In the rows, 128 means zero.
Known rows, with every way that one mark hangs from another:
mezisu(sivid): [158 176 108 147 134 104 176 106  68 148  98  70 113 160 150 156  67  96
 140  98 152 138 127]
ropo(lufud(gebamap rami tuto(mezisu(sivid)) vekis)): [126  83 155 213 188  66 129 140 194  95 123 133 152 104 119 143 120 160
 137 157 146 119 161]
lufud(gebamap kebiv rami ropo tuto(mezisu) vekis): [113 115 138 149 155  65  78 134 221  93 153 180 157  42 136 106 166 154
 121 163 116 112 169]
lufud(kebiv): [136 159 112 129 135 145 152 105  56 140 104  88 134 151 143 134 124  94
 122  92 149 131 127]
kebiv(lufud(gebamap rami tuto vekis)): [126 116 137 126 146 180 129 131 152 125 131 130 151 124 102 103 172 135
 117 134 128 125 126]
kabe(kebiv(lufud(ropo tuto vekis)) zokiv): [129 140 137  79 110  72 137 188 119 148 141 121 116 158 118 100 128 146
 161 148 114 102 121]
zokiv(kabe(kebiv(lufud(ropo)) nokim)): [139 163 123  97  65 187 127 108  71 152 133 104 107 157 121 151 112 102
 135 128 129 143 119]
kabe(nokim zokiv): [140 146 123  96 121 163 145 105  81 176 111  76 104 195 124 151  87 101
 149  86 150 128  60]
lufud(gebamap rami ropo tuto): [151 162 109 113 150  94 117 147 171 117 134 132 140  85 145  95 133 127
 115 139 122 126 116]
lufud(kebiv rami ropo tuto(mezisu)): [140 123 109 147 124  34 100 144 175 115 124 139 143  65 163 103 131 133
 115 160 119 137 168]
kabe(kebiv(lufud(gebamap rami)) nokim zokiv): [117  51 157 116  96 187 131 108 144 132 147 114 119 184 114 150  97 136
 144  84 130 150 105]
kabe(kebiv(lufud(gebamap rami ropo vekis)) nokim zokiv): [117  76 158  98 109 171 103 123 203 131 185 137 117 162 110 134 109 149
 142 115 118 106 131]
tuto(lufud(gebamap kebiv rami ropo vekis) mezisu(sivid)): [111  77 143 221 117  76  97 131 220  82 165 169 125  86 146 168 124 157
 110 130 104 123 191]
lufud(gebamap kebiv): [120 141 128 137 143 149 141  96  76 120 111 120 144 131 130 141 147 108
 124  80 141 136 114]
rami(lufud(gebamap kebiv tuto(mezisu(sivid)) vekis)): [109 125 155 162 131  82 111 124 142 108 103 167 133 105 108 142 162 171
 150 126 135 107 162]
zoda(mezisu(sivid)): [150 132 104 151 120  65 178 113  60 147  75  78 117 149 176 152  57  93
 140 121 154 155  97]
rami(lufud(kebiv ropo vekis)): [147 183 104  84 131 172 124 128  95 146 134 114 118 163 129 115 145 119
 111 120 149  67 158]
tuto(lufud(kebiv vekis) mezisu): [ 94 130 136 172 120 151 132 130  67 128 119 124 129 139 120 162 158 107
 114 129 134 144 137]
nokim(kabe(kebiv zokiv)): [133 167  99  69 163 165 164 104  66 157 130  95  98 188 144 122  45 100
 144 122 149 106  76]
zokiv(kabe(nokim)): [144 196 107 110 121 221 133  70  51 159 113  83 114 161 123 158 110  85
 131 111 162 138  79]
rami(lufud(tuto vekis)): [143 216 113  73 150 184 146 145  59 162 101  97 124 171 106 101 155 118
 132 140 163  94 107]
lufud(gebamap kebiv ropo tuto): [127 165 129 125 131  75 110 151 140 113 111 152 145  83 135 104 171 136
 128 115 111 120 112]
sivid(mezisu): [129 161 102 115 159 178 178  94  17 165 104  62 116 135 139 144  94  70
 118 130 158 161 133]
kabe(kebiv(lufud(rami)) nokim): [130 111 141 119  85 213 145 102 101 150 130  79 124 185 125 141  90 100
 124 109 143 166 140]

Rows:
[132 108 127 126 149 222 143  99 127 129 142 115 142 151 108 130 146 113
 107 114 138 125 141] : kebiv(lufud(gebamap rami vekis))
[121 126 127 108 143 197 136 117 144 118 128 145 133 125 121  90 119 131
 116 145 118 137 110] : nokim(kabe(kebiv(lufud(gebamap rami tuto))))
[ 99  65 152 234 130 114 113 111 184  82 150 152 133 107 134 179 127 151
 115 116 122 138 177] : tuto(lufud(gebamap kebiv rami vekis) mezisu(sivid))
[132 125 109  76 127 189 170 113  59 163 122 100  95 204 128 125  72 109
 136 115 130 117  89] : nokim(kabe(kebiv(lufud) zokiv))
[113 137 134 141 123  26 100 145 137 110 105 173 146  51 137 122 171 138
 132 139 107 145 130] : lufud(gebamap kebiv ropo tuto(mezisu))
[117  93 151 178 197 150 116 144 190  89 136 132 173 129 111 100 176 155
 115 129 151  91 143] : ropo(lufud(gebamap kebiv rami tuto vekis))
[122 136 145 151 119  46  95 144 177 110 118 183 125  82 121 133 161 177
 144 142 117  90 175] : rami(lufud(gebamap kebiv ropo tuto(mezisu(sivid)) vekis))
[133 106 124  98 103 127 179 137  33 157 117  79 111 208 127 143  91 110
 152  95 136 147 109] : kabe(kebiv(lufud) zokiv)
[135  89 144 173 118  49 108 143 225 110 134 167 133  68 126 130 133 164
 129 161  98 130 182] : kebiv(lufud(gebamap rami ropo tuto(mezisu(sivid)) vekis))
[ 99 106 147 161 166 104  95 113 184  93 137 165 164  65 122 115 167 146
 128 149 136 130 154] : lufud(gebamap kebiv rami tuto(mezisu) vekis)
[140 104 110  90 131 163 143 135 144 142 134 115 110 173 136  86  80 141
 130 144 124 112  99] : nokim(kabe(kebiv(lufud(rami tuto)) zokiv))
[127 179 131  91 138 142  99 154 142 121 129 163 136 116 110  93 196 154
 126 129 129  72 133] : rami(lufud(gebamap kebiv ropo tuto vekis))
[123 122 142 111 107 231  92  91 175 115 189 143 128 128 109 144 131 130
 125 141 130 117 148] : zokiv(kabe(kebiv(lufud(gebamap rami ropo vekis)) nokim))
[129 125 113 159 135 198 146 129  97 117 133 105 127 154 133 149 131 104
  96 101 133 158 100] : tuto(lufud(gebamap rami))
[125 183 125  87 141 107 109 153 112 139 117 165 127  94 105 114 177 138
 132 164 130 107 129] : rami(lufud(gebamap ropo tuto(mezisu) vekis))
[135 101 116  85 132 125 116 149 201 122 156 162 111 128 136  83 102 160
 127 148  95 100 103] : nokim(kabe(kebiv(lufud(gebamap rami ropo tuto)) zokiv))
[117 138 157 102  77 169 128 126 100 145 124 129 119 146 111 147 128 110
 137 102 112 158 113] : kabe(kebiv(lufud(gebamap ropo)) nokim)
[128 116 135  98  97  86 164 170  58 152 103  95 118 183 122 116 118 134
 163 117 126 146  93] : kabe(kebiv(lufud(tuto)) zokiv)
[102  90 133 180 129 129  93 136 180  93 168 169 138  88 133 149 163 137
  95 140 111 129 166] : tuto(lufud(gebamap kebiv rami ropo vekis) mezisu)
[148  80 131 180  96  19 118 146 200 111 113 156 128  70 142 136 122 156
 126 146  92 155 170] : kebiv(lufud(gebamap rami ropo tuto(mezisu(sivid))))
[110 104 131  89 117  69 119 151 138 136 121 186 106 100 122 113 120 153
 147 162  88 130  94] : nokim(kabe(kebiv(lufud(gebamap ropo tuto(mezisu))) zokiv))
[124 145 140  89 114 148 148 114  70 161 126  77 106 197 128 152  65 106
 168  93 153 140  79] : kabe(kebiv nokim zokiv)
[124 105 134 132 127 102 103 147 185 120 136 167 143  69 114 110 174 141
 116 171 104 134 159] : kebiv(lufud(gebamap rami ropo tuto(mezisu) vekis))
[131 163 103 143  96  95 145 159  50 150 109 112 105 127 144 159 123  90
 108 142 115 168 116] : tuto(lufud(ropo) mezisu)
[142 121 110 138 142 122 114 109 170 104 153 134 144 102 157 120 127 120
 102 104 125 118 154] : lufud(gebamap kebiv rami ropo)
[139 109 126 133 124 155 139 135 130 125 109 122 145 127 117 109 161 129
 115 118 121 154 114] : kebiv(lufud(gebamap rami tuto))
[136 136 114 134 142  53 108 142 166 114 126 154 141  53 145 114 135 128
 118 162 116 150 132] : lufud(gebamap rami ropo tuto(mezisu))
